Each row was made from one walk, in order. Every step used is in the known rows, and no mark comes twice. Write each row's walk.
Known rows
beralit pati nezuk: [  2.6 -15.6  14.9   9.3 -15.4   8.0  -6.3   9.2  15.2 -24.3 -23.5  20.0
  18.0  15.4 -28.1 -44.6 -10.8 -12.2 -10.9  15.7  19.9  16.0 -12.2]
nezuk pati beralit nomim filen duri: [  6.6 -26.6   2.9 -36.0 -36.2   5.8  -3.8 -26.1  16.2   3.9 -16.6  44.0
   5.9  21.3  -9.3 -72.9  12.4  -3.7  -6.1  -7.4 -15.9  27.7  -3.4]
mapif nomim filen pati nezuk: [  8.6 -32.8   3.5  -9.8 -26.3  17.8 -18.8   3.1  39.4 -22.4 -18.7   7.2
  15.8  17.6 -11.2   5.2 -18.9  -8.1 -19.9   4.8   3.0   4.0  -7.8]
pati mapif: [ -7.6   9.1   8.9   4.3 -22.7  -7.1 -18.1  12.4  28.2 -38.6 -18.1  23.2
   1.3   9.1 -10.3 -43.8  -4.6  -2.4 -24.9  14.7  20.4   0.5  -2.9]
pigupuz nezuk pati mapif duri: [ -5.1 -20.3  25.1  16.3 -12.4  10.6  -8.9   9.4  20.8 -19.8 -16.4  23.4
  14.4   9.8  -0.6 -39.1 -24.4  -4.0 -25.3  26.2 -10.4 -13.4  -7.2]
nezuk pati mapif nomim filen duri: [ -4.8 -15.4  15.2   1.7 -22.6  15.6 -11.5  -1.1  35.6 -13.9  -4.3  17.9
   8.0   9.5   7.0 -39.6 -17.1  -1.1 -21.4 -11.8  -3.0  -4.7  -8.6]
nezuk pati beralit nomim mapif: [ -0.5 -16.6   1.1 -30.7 -36.8   6.2 -14.0 -19.9  10.5   2.2  -7.5  45.8
  -0.8  19.1 -29.0 -46.2   9.5  -3.6  -4.7   1.9  -7.5  18.2  -0.2]
pigupuz nezuk: [  6.3 -14.4  20.1  -8.8 -25.1   7.2 -20.2  18.7  19.2 -21.8 -17.8  24.7
   7.6  21.0 -12.2 -50.5  -7.3  -4.9 -28.7  12.6  40.0   1.4  -9.4]
duri filen pati mapif: [ -9.4  10.2  -1.5  -4.6 -29.6  -5.4  -8.7   2.9  40.3 -41.7 -15.5  45.2
   5.2   1.1   3.4 -16.3  -2.3 -11.3 -27.0  11.8  23.8 -28.6  -3.6]
nezuk pati beralit: [ -1.3 -30.5  11.6 -37.7 -24.2  -2.7 -13.3   0.8  15.6 -12.2 -15.2  57.1
   1.9  12.4 -29.0 -40.3   9.1  -3.0 -11.8  10.4  26.2  14.0  -6.1]
filen nomim beralit: [ 11.6  10.7  25.5 -25.6 -33.5  21.0 -28.1 -21.3  27.5 -37.6 -17.5  -3.6
  -3.5  20.1 -15.6 -41.4  14.1 -11.1 -17.1   8.4  49.4  16.5 -11.9]
beralit pati mapif nomim filen: [  7.6  -2.8  14.8  17.8 -17.9   7.7 -12.6  11.4  32.8  -9.0 -12.6  32.3
   9.8   0.4  -7.4 -16.8 -22.2 -11.6 -18.4  -1.3 -20.2   7.2  -7.8]
pigupuz nezuk pati beralit: [ -1.6 -43.5  18.1 -21.3 -26.7   9.3  -9.2   3.8   2.6  -8.7  -9.0  55.7
   7.2  19.7 -28.4 -38.5  -1.9  -2.2 -19.9  17.8  20.8   7.5  -7.1]
mapif nomim beralit pati nezuk: [ -0.6 -11.3  35.9 -12.7 -18.8  32.4 -16.6   1.0  18.2 -18.4 -18.1   2.6
  15.0  15.4 -21.6 -14.2 -10.3 -11.4 -11.8  14.7   9.2  11.9 -13.3]
filen nomim beralit pati: [ 14.8  11.4  28.5  -8.9 -27.0  25.7 -16.8 -24.8  21.9 -26.4 -16.1   4.4
   5.5  13.2 -21.1 -41.5   8.3 -17.9  -8.8   5.3  31.4  21.2 -17.5]
filen duri mapif pati beralit nomim: [ -3.7  12.1 -17.3 -21.8 -44.0  26.3  -4.8 -23.0  47.4 -38.8 -17.1   2.7
   7.1   7.3   2.8 -59.3  20.1  10.4 -21.6  -6.2  -5.6  17.2  -8.3]
nezuk pati: [  6.2 -21.6  23.7 -25.4 -19.4 -10.4 -18.5  10.9  25.1 -11.9 -18.7  42.9
   4.7  12.5 -16.0 -58.6  -1.4  -6.2 -15.8   2.2  47.3   4.6 -11.7]
pigupuz nezuk pati beralit nomim mapif duri dutel: [ -5.6 -23.5   6.1 -16.3 -46.7  35.6 -11.3  -7.3   6.2   8.7 -19.2  48.1
  10.0  17.1 -23.0 -34.0  -6.0   0.6 -19.9   9.3 -51.3  13.5   0.3]
pigupuz nezuk pati mapif: [ -9.2 -22.8  25.1  18.7 -20.4   3.7  -8.1  11.5   9.5 -22.0  -6.6  37.4
   8.7  15.9 -15.5 -45.8 -19.3  -1.4 -28.1  20.5  16.0 -11.2  -7.2]
beralit nomim filen: [ 22.5  -5.0   9.5 -27.8 -32.4 -12.3 -20.2  -0.8  28.4  -2.2 -29.6  35.1
   2.9  19.6  -7.0 -68.8   2.4 -10.0 -15.0  -0.4   4.4  24.9  -3.2]
mapif pati beralit nomim filen duri dutel: [ -4.0  -2.8 -15.5 -37.3 -50.5  23.4  -5.7 -12.1  29.5  -1.5 -35.8  47.3
   5.7  12.4   3.3 -47.6   9.6  10.6 -24.5 -18.0 -18.1  36.9  -3.0]
nomim beralit pati nezuk: [ -3.3  -7.4  30.6  -5.5 -20.7  10.8 -14.1  -4.6   6.2 -23.4 -22.0  17.7
  13.8  19.6 -30.5 -35.4  -7.1 -13.0  -8.5  19.8  14.5  14.5 -10.5]
beralit pati mapif nomim filen duri dutel: [ -9.5   9.2   6.9  19.9 -36.9  29.0  -8.4  11.4  33.0 -14.0 -18.2  29.8
  13.7   0.8  -2.1 -29.0 -17.4  -2.8 -28.3 -20.3 -32.1  10.5  -8.9]
nezuk pati mapif: [ -8.8  -9.4  19.1   2.1 -18.3  -9.3 -12.8   7.9  22.8 -25.2 -13.2  40.3
   3.6   8.5 -15.4 -49.3  -8.7  -2.9 -20.6  13.2  21.6  -3.7  -5.9]
filen pati: [  5.3  -6.4   0.2 -23.3 -24.8  -1.2 -23.3   2.6  41.0 -29.1 -20.7  19.1
   8.8  11.8  -8.1 -28.6   3.3  -6.4 -19.5   3.2  36.2   1.7 -10.0]
filen duri: [  0.0   6.6   7.9 -22.3 -25.5   7.7 -19.7   4.8  35.5 -29.9 -20.4   4.0
   6.4  15.7   2.2 -69.6   7.8  -2.3 -20.7  -8.4  43.9   7.3 -11.5]

Write each row's walk
[ -0.7  16.0   5.1  -3.3 -39.8   8.0 -20.1   1.5  47.3 -53.5 -11.8  -2.8
   6.8  10.2  -5.4 -73.7   7.4   0.7 -26.7 -11.3  27.8  -4.7 -12.0]
filen duri mapif
[ -6.1   8.2  -5.0   5.1 -16.2   6.2 -17.9  -1.8  48.8 -40.2 -25.7   2.9
  13.1   1.9   7.8 -11.8  -9.3  -5.4 -21.4  19.4 -17.3  -8.7  -3.7]
filen pati mapif duri
[  7.2 -34.2  30.0 -11.1 -20.8   3.3 -14.4  14.3  12.8  -9.1 -12.7  39.8
  10.4  20.8 -17.3 -57.1 -12.9  -5.2 -24.0   9.4  41.4  -2.9 -12.9]
pigupuz nezuk pati
[  5.1   1.9  34.6 -47.2 -25.9  16.1 -35.1   6.7  35.2 -19.2 -18.5   7.7
  -0.7  13.1  -6.0 -23.1   4.8  -5.5 -21.5   2.6  37.2   6.3  -9.8]
mapif nomim beralit
[  8.5  -2.0   7.4 -17.6 -30.6  -3.2 -21.3   0.7  32.8 -15.2 -20.1  21.1
   5.4  18.5   2.7 -67.1  -2.4  -4.8 -18.9 -16.7  25.1  10.8  -8.2]
nomim filen duri
[  6.1  18.8   1.9   0.8 -44.2  37.8 -27.8  -5.6  38.9 -30.3 -25.1   0.2
   2.7   8.4 -13.2 -27.9  -3.3  -6.2 -23.7  -7.6   5.7  11.7  -8.5]
filen nomim mapif duri dutel
[  1.3  -7.2  -7.7 -45.2 -26.6   9.1 -10.4  -7.2  44.7 -26.7 -26.9  46.1
   9.1  -1.5   4.9  -1.2  10.4 -14.3 -15.7  14.4   4.8 -12.3  -3.0]
mapif duri filen pati beralit
[  5.1  12.7  -2.3 -21.4 -29.3  10.2 -20.4  -7.2  38.2  -3.9 -20.1  13.7
   2.2  13.6   3.5 -43.4  -4.9   3.2 -17.1  -9.4  17.8  13.3  -6.5]
beralit nomim mapif pati
[ -0.8  -2.3  -5.3   8.0 -29.0 -10.6 -18.6  -3.3  35.3 -28.0 -15.8  34.8
   6.8  11.3  -7.5 -16.6 -14.6  -6.1 -22.1   5.2  -9.4  -2.7  -0.7]
nomim filen pati mapif
[ -0.5  -1.9  -5.2  18.3 -28.7  40.4 -12.8 -20.2  30.7 -38.6 -10.9 -18.2
   6.4  18.9 -13.5 -14.9 -15.0  -0.1 -18.8   1.9  40.1  10.3 -11.8]
filen nomim mapif pati nezuk
[ -5.0 -14.5   7.1  -9.7 -16.4  10.1 -10.9  11.1  30.5 -29.5 -29.2  12.4
  11.9  15.4  -5.9 -28.9 -13.6   3.3 -23.1  12.6  45.8  10.5 -10.7]
mapif pati nezuk
[ 16.2   7.8  13.3 -19.7 -32.9  13.9 -11.5  -5.6  38.4 -38.8 -18.2  25.8
  -1.0   7.7  -2.3 -48.7  12.2 -19.1 -22.6   2.0  68.9  -4.6 -12.6]
duri filen nomim
[  6.7 -15.3  -1.6 -18.3 -50.5   7.3  -5.1 -29.0  28.3 -20.9  -8.8  38.8
   6.6  15.9 -18.5 -77.8  13.5  -0.9 -10.9 -11.5 -30.3  16.8  -4.4]
nezuk pati beralit nomim filen duri mapif
[ -2.9  19.3  24.6 -26.8 -42.8  31.7 -31.2  -7.3  50.8 -49.5  -5.9 -20.3
   3.7  10.6  -1.0 -44.2   9.2   0.7 -27.0 -13.2  19.6  -7.5 -13.8]
filen duri mapif nomim beralit
[-10.2  12.4  28.4 -18.5 -25.4  16.0 -29.1   3.3  31.1 -33.0 -12.5   5.6
  -1.7   9.7  -3.8 -12.4  -3.7  -2.2 -25.5  13.2  10.1  -2.8  -4.5]
pati mapif nomim beralit
[  4.7 -10.8 -14.8 -40.2 -34.9   8.4 -12.6 -19.1  31.2 -20.4 -23.5  26.2
   6.9  14.9 -15.9 -29.4  23.7  -5.1 -11.6  14.0  -6.1  22.4  -2.3]
filen pati beralit nomim
[ -2.4 -14.1 -11.7 -34.2 -30.5   4.5 -18.0  -6.8  31.5 -29.2 -18.0  33.1
   5.5  11.5 -19.8 -10.4  14.1  -3.4 -15.5  10.7  14.8  10.4  -4.4]
filen pati beralit
[  5.6  10.2   7.1 -13.8 -22.6   7.2 -32.6   4.3  38.6 -17.1 -19.6   9.3
   4.4  10.3  -2.5 -33.8 -11.7  -6.4 -14.6  -0.8   8.0  -0.9  -3.7]
nomim mapif duri
[  4.3   5.3  -8.1 -30.6 -32.1  15.9 -21.0 -18.4  28.3  -8.7 -21.5  12.5
   2.9  12.4  -8.7 -34.2   9.7  -5.3  -6.5   9.8 -35.8  18.5   3.9]
pati beralit nomim mapif duri
[ 14.7  16.2  30.4 -19.4 -32.3  24.0 -10.1 -23.4  24.8 -26.5 -15.7  32.1
   3.2   6.2 -11.1 -38.4  10.3 -26.2 -12.7   3.4  46.2   1.1 -16.2]
duri filen nomim beralit pati
[ 11.1  16.2   4.7  -8.2 -41.3  19.0 -18.5 -14.0  34.4 -32.9  -4.9  22.9
  -4.6   9.8  -7.7 -34.8   3.1 -17.6 -18.9  -7.4  55.0 -12.2  -8.6]
duri filen nomim mapif
[  4.4  25.2  23.4  19.2 -17.7  34.8 -12.5 -30.1  29.5 -37.4 -20.1 -13.5
   9.6   2.8  -5.2 -24.6  -3.0 -17.0 -10.4  21.7 -21.3  11.3 -11.3]
filen nomim beralit pati mapif duri
[  1.1   0.8  -7.6  -9.7 -33.3  23.5  -9.1 -20.6  38.5 -23.7 -22.8   7.5
  16.9  13.8   6.2 -19.5  -8.0 -16.6 -11.3  14.4 -19.8 -18.2  -0.9]
beralit nomim mapif duri filen pati nezuk
[-13.3  -3.3  17.5  -1.6 -26.9   5.5 -14.1  17.2  29.6 -22.6 -33.1  46.3
   9.8   0.4  -8.8 -37.8 -13.4   0.3 -27.6  11.9 -12.6  -1.4  -4.6]
nezuk pati mapif duri dutel
[  9.8 -27.6  -7.3 -38.8 -31.9  15.3 -22.3  -4.5  41.1 -11.4 -13.8  35.9
   5.9   9.4 -12.4  14.7   1.5  -5.9 -16.4  -3.2  -8.0  12.4  -3.8]
mapif nomim filen pati beralit
[ 20.8  -9.1  -3.1 -26.9 -33.7  -7.0 -19.2 -12.3  38.6  -5.7 -26.9  29.0
   8.9  18.6  -3.5 -44.1   2.1 -11.2 -14.4  -0.9  -6.8  17.7  -4.4]
beralit nomim filen pati
[  8.6  17.1  -1.1 -10.7 -35.5  26.8 -13.3 -15.8  44.9 -27.2  -9.2  23.7
  -2.6   3.9   8.0 -19.5  -4.4  -8.2 -23.4 -14.1  63.8 -11.2 -12.7]
duri filen nomim mapif pati
[ -3.4  -1.3  -4.2  -3.7 -27.9  20.6 -12.6 -10.3  26.6 -16.1 -20.8   1.5
   9.7  21.6  -7.2 -35.0 -13.1   3.2 -16.0   5.2   9.3  14.4  -4.4]
beralit nomim mapif pati nezuk
[ 14.5  14.3   2.6   0.8 -27.0  31.2 -28.3 -17.8  42.9 -31.2 -15.0 -19.8
   3.4  10.5  -4.1 -30.8  -2.9 -11.6 -14.0  -1.2  14.8   6.0  -9.4]
filen nomim mapif duri
[-11.0  -7.0  38.0 -21.5 -21.1  14.0 -23.1  -1.2  25.6 -20.9  -8.0  21.3
   0.7   9.6 -10.4 -18.3  -7.2  -2.7 -20.7  12.2  13.1  -6.8  -7.5]
nezuk pati mapif nomim beralit
[  5.5   6.8  31.7 -23.1 -21.9   1.2 -22.5  -2.4  18.1 -12.5 -20.8  31.4
   7.0  12.4 -19.8 -45.1   1.4 -12.9 -10.1   5.6  24.3  14.7 -11.8]
nomim beralit pati
